What can hang from each mark
G: T
E: T
B: T
F: V X
X: F
T: B E G V
L: T
V: F T

Every row comes from one small tree of marks. Brackets hold a mark, then the marks that hang from it, in alphabetical order. Every link used is in the known rows. Which tree was each row made from?
Known rows
[L [T G]]: .05; .03; -.32; -.15; .08; .12; -.17; .14; -.21; -.18; .07; .08; -.02; -.03; .06; .05; -.18; -.15; -.04; .20
[X [F [V T]]]: .00; .11; .50; -.07; -.09; .02; -.35; .29; .09; .47; .00; -.07; .10; .24; .06; .05; -.39; -.02; .02; .16
[T B G V]: .02; .05; -.25; .08; .06; -.06; .38; -.09; .03; -.16; .04; -.07; -.01; -.05; -.02; -.01; .15; -.04; .09; .30
[E [T B G V]]: .05; .05; -.18; .11; .10; .03; .47; -.05; .08; -.28; -.04; .03; .01; -.08; -.06; -.02; .37; .01; .13; .22
[V T]: .02; .07; .02; -.20; .02; -.22; -.39; .08; -.08; .44; .11; -.14; .01; .19; -.03; .14; .02; .09; -.13; .05
[V [F X] T]: -.02; -.02; .28; -.22; -.09; -.30; -.42; -.01; -.09; .24; -.18; -.01; -.15; .15; -.06; .00; -.33; .21; -.08; .06
[B [T E G]]: -.19; .00; -.35; .00; .02; .38; -.22; -.04; -.05; -.26; .24; -.11; .07; -.07; -.07; .10; .24; -.14; -.12; -.13
[E [T G]]: -.12; .11; -.16; -.06; .05; .18; -.14; .08; -.01; -.46; -.05; -.22; .06; .05; -.06; .05; .16; -.13; .02; .19
[F [V [T B G]] X]: .17; -.09; .34; .03; .03; .08; .23; .07; -.06; .10; -.22; .22; -.08; -.09; -.01; -.09; -.28; -.28; .02; .08
[B [T E G V]]: -.08; -.02; -.02; .11; .01; .28; .01; -.09; -.01; -.21; .26; -.08; .02; -.12; -.10; -.05; .38; -.05; -.09; -.06
[E T]: -.16; .18; -.17; -.10; .01; -.05; -.28; .07; .03; -.03; .02; -.36; .08; .12; -.05; .08; .20; .05; -.08; -.03
[E [T G V]]: .02; .08; .13; .05; .05; .08; .07; .01; .03; -.41; -.04; -.14; .00; .00; -.07; -.05; .30; -.03; .08; .26
[G [T V]]: -.10; .16; .15; .01; -.05; -.27; -.11; .02; -.12; -.11; .01; -.28; -.05; .20; .10; .04; .29; -.03; -.30; .22
[L [T B G]]: .08; -.01; -.61; -.09; .13; .07; .21; .09; -.13; -.06; .09; .21; -.01; -.10; .06; .09; -.14; -.08; .03; .15
[L [T B E G V]]: .25; -.11; -.41; .11; .14; .19; .49; .01; -.01; -.07; .13; .34; .02; -.28; .02; -.06; .14; -.08; .13; -.10
[V F [T B E]]: .04; -.08; -.31; -.04; .03; -.12; -.02; -.11; .06; .38; .11; .14; .06; .02; -.02; .16; -.01; .30; .08; -.24
[X F]: -.23; .21; -.19; -.12; -.15; -.05; -.35; .19; .14; .06; .02; -.44; .12; .25; -.03; .06; -.27; -.01; .04; .24
[G [T B E V]]: -.03; .06; -.27; .18; .00; -.10; .36; -.05; .04; -.01; .04; -.12; .07; .02; .06; .05; .43; -.04; -.18; -.18
[T B E G V]: .04; -.01; -.36; .19; .06; .12; .47; -.12; .10; -.23; .11; -.02; .06; -.18; -.07; -.04; .27; -.13; .18; -.05
[B T]: -.26; .13; -.24; -.14; -.04; -.03; -.43; .01; -.09; .21; .27; -.31; .00; .14; -.01; .11; .21; .09; -.28; .00
[F [V [T B]] X]: .12; -.04; .34; -.02; -.02; -.13; .08; .07; -.02; .50; -.14; .06; -.04; -.03; .02; -.03; -.17; -.13; -.10; -.15
[F [V [T E]] X]: .08; -.09; .53; .01; -.05; .13; -.21; .11; .02; .34; -.07; -.03; .01; -.07; -.06; -.12; -.14; -.29; -.08; -.46
[B [T E [V F]]]: -.18; -.03; .07; .03; -.08; .00; -.21; -.19; .03; .06; .23; -.04; .00; .00; .01; .00; .30; .38; -.10; -.19
[F [V [T E]]]: .04; -.02; .38; .02; .02; .14; -.30; .10; -.01; .41; .14; -.02; .13; .01; .02; .02; .04; -.12; -.07; -.37

Write each row's tree
-.09; -.01; -.16; .16; -.01; -.18; .25; -.16; .03; -.14; -.02; .02; -.01; .05; .14; .05; .27; .19; -.09; -.06
[G [T B E [V F]]]
.21; -.05; -.32; .02; .11; -.03; .40; .02; -.10; -.03; .09; .28; -.06; -.17; .09; -.01; .02; -.01; .09; .24
[L [T B G V]]
.15; -.09; .22; .07; .01; .06; .16; .05; .08; .47; -.07; .10; .02; -.15; -.04; -.08; -.06; -.22; -.04; -.50
[F [V [T B E]] X]
.14; -.11; .07; .13; .11; .31; .20; .03; .02; .13; .08; .29; .11; -.12; .02; .03; .01; -.23; .09; -.20
[F [V [T B E G]]]
-.11; .05; .33; -.06; -.14; -.35; -.14; -.14; .01; -.10; -.20; -.21; -.16; .06; -.04; -.14; -.15; .16; .03; .13
[T [V [F X]]]
.00; .00; .41; .01; -.10; .23; -.30; .28; .17; .40; .06; -.04; .18; .12; .01; .02; -.25; -.11; .07; -.17
[X [F [V [T E]]]]
.07; -.15; -.29; .00; .09; .09; .10; -.10; .01; -.06; .04; .29; .02; -.04; -.03; .12; -.09; .16; .17; -.03
[V F [T B E G]]
-.06; -.03; .33; -.01; -.09; -.13; .00; -.16; -.05; -.52; -.25; -.07; -.17; -.02; -.05; -.17; -.24; .02; .13; .35
[T G [V [F X]]]
.11; -.13; -.01; .02; .05; .15; .03; -.07; -.07; -.34; .06; .35; -.03; -.16; .06; -.07; -.11; .12; .16; .03
[L [T E G [V F]]]
.06; .01; .65; -.09; -.06; -.09; -.29; .14; -.08; .38; -.15; -.06; -.07; .06; .00; -.09; -.24; -.18; -.17; -.10
[F [V T] X]
-.10; .09; .25; -.05; -.04; -.22; -.17; -.09; .08; -.12; -.07; -.16; -.02; .12; .00; .00; .20; .38; .04; .13
[E [T [V F]]]
-.05; .01; .03; -.01; -.11; -.38; .24; -.20; .07; .03; -.18; -.09; -.14; -.01; -.01; -.14; -.10; .22; .07; .11
[T B [V [F X]]]
-.01; .00; -.08; .10; .06; -.06; .39; -.17; .09; -.42; -.13; .13; -.02; -.04; .01; -.03; .17; .27; .21; .31
[E [T B G [V F]]]
.09; -.06; .36; .07; .06; .34; -.17; .09; -.05; .00; .05; .13; .10; -.07; -.01; -.01; -.03; -.27; .02; -.18
[F [V [T E G]]]
-.16; .12; .25; -.01; -.07; -.34; -.22; -.08; -.13; -.23; -.09; -.15; -.10; .25; .16; .03; .11; .26; -.20; .29
[G [T [V F]]]
.02; -.10; .29; -.18; -.02; -.10; -.30; -.03; -.14; -.20; -.25; .14; -.16; .06; -.08; -.04; -.41; .06; .01; .24
[V [F X] [T G]]
.07; -.04; -.44; -.05; .10; .31; -.10; .09; -.11; -.25; .14; .12; .05; -.15; .03; .01; -.08; -.26; .04; -.15
[L [T E G]]
.10; -.09; -.75; .02; .14; .28; .26; .05; -.04; -.14; .14; .26; .06; -.23; .03; .07; -.03; -.20; .07; -.22
[L [T B E G]]
.20; -.04; -.42; .06; .07; -.03; .38; .01; .05; .34; .21; .19; .04; -.21; .03; -.01; .21; .05; .05; -.32
[L [T B E V]]
.05; -.17; .20; -.07; -.01; .12; -.19; -.03; -.04; -.28; -.19; .17; -.10; -.05; -.13; -.06; -.32; -.04; .08; -.12
[V [F X] [T E G]]
-.12; .07; -.05; .06; -.03; -.38; .20; -.16; -.06; -.12; -.09; -.02; -.08; .18; .19; .07; .16; .31; -.17; .30
[G [T B [V F]]]
.06; .04; .22; -.01; -.05; -.02; .02; .23; .15; .57; .01; .06; .11; .16; .07; .06; -.33; .05; .07; .13
[X [F [V [T B]]]]
.04; .01; .51; -.04; -.05; .22; -.26; .28; .05; .05; -.06; .06; .08; .15; .04; -.01; -.47; -.16; .10; .38
[X [F [V [T G]]]]
-.08; -.03; .23; .03; -.11; -.13; -.07; -.18; .10; -.15; -.16; -.15; -.07; -.05; -.08; -.18; -.04; .07; .08; -.23
[T E [V [F X]]]
-.14; .08; -.58; .09; .01; .00; .15; -.01; .00; -.07; .06; -.20; .10; .07; .08; .14; .29; -.13; -.23; -.27
[G [T B E]]
-.02; -.06; -.08; .12; -.08; -.17; .30; -.23; .15; -.01; -.13; -.04; -.06; -.12; -.07; -.15; .01; .12; .14; -.23
[T B E [V [F X]]]
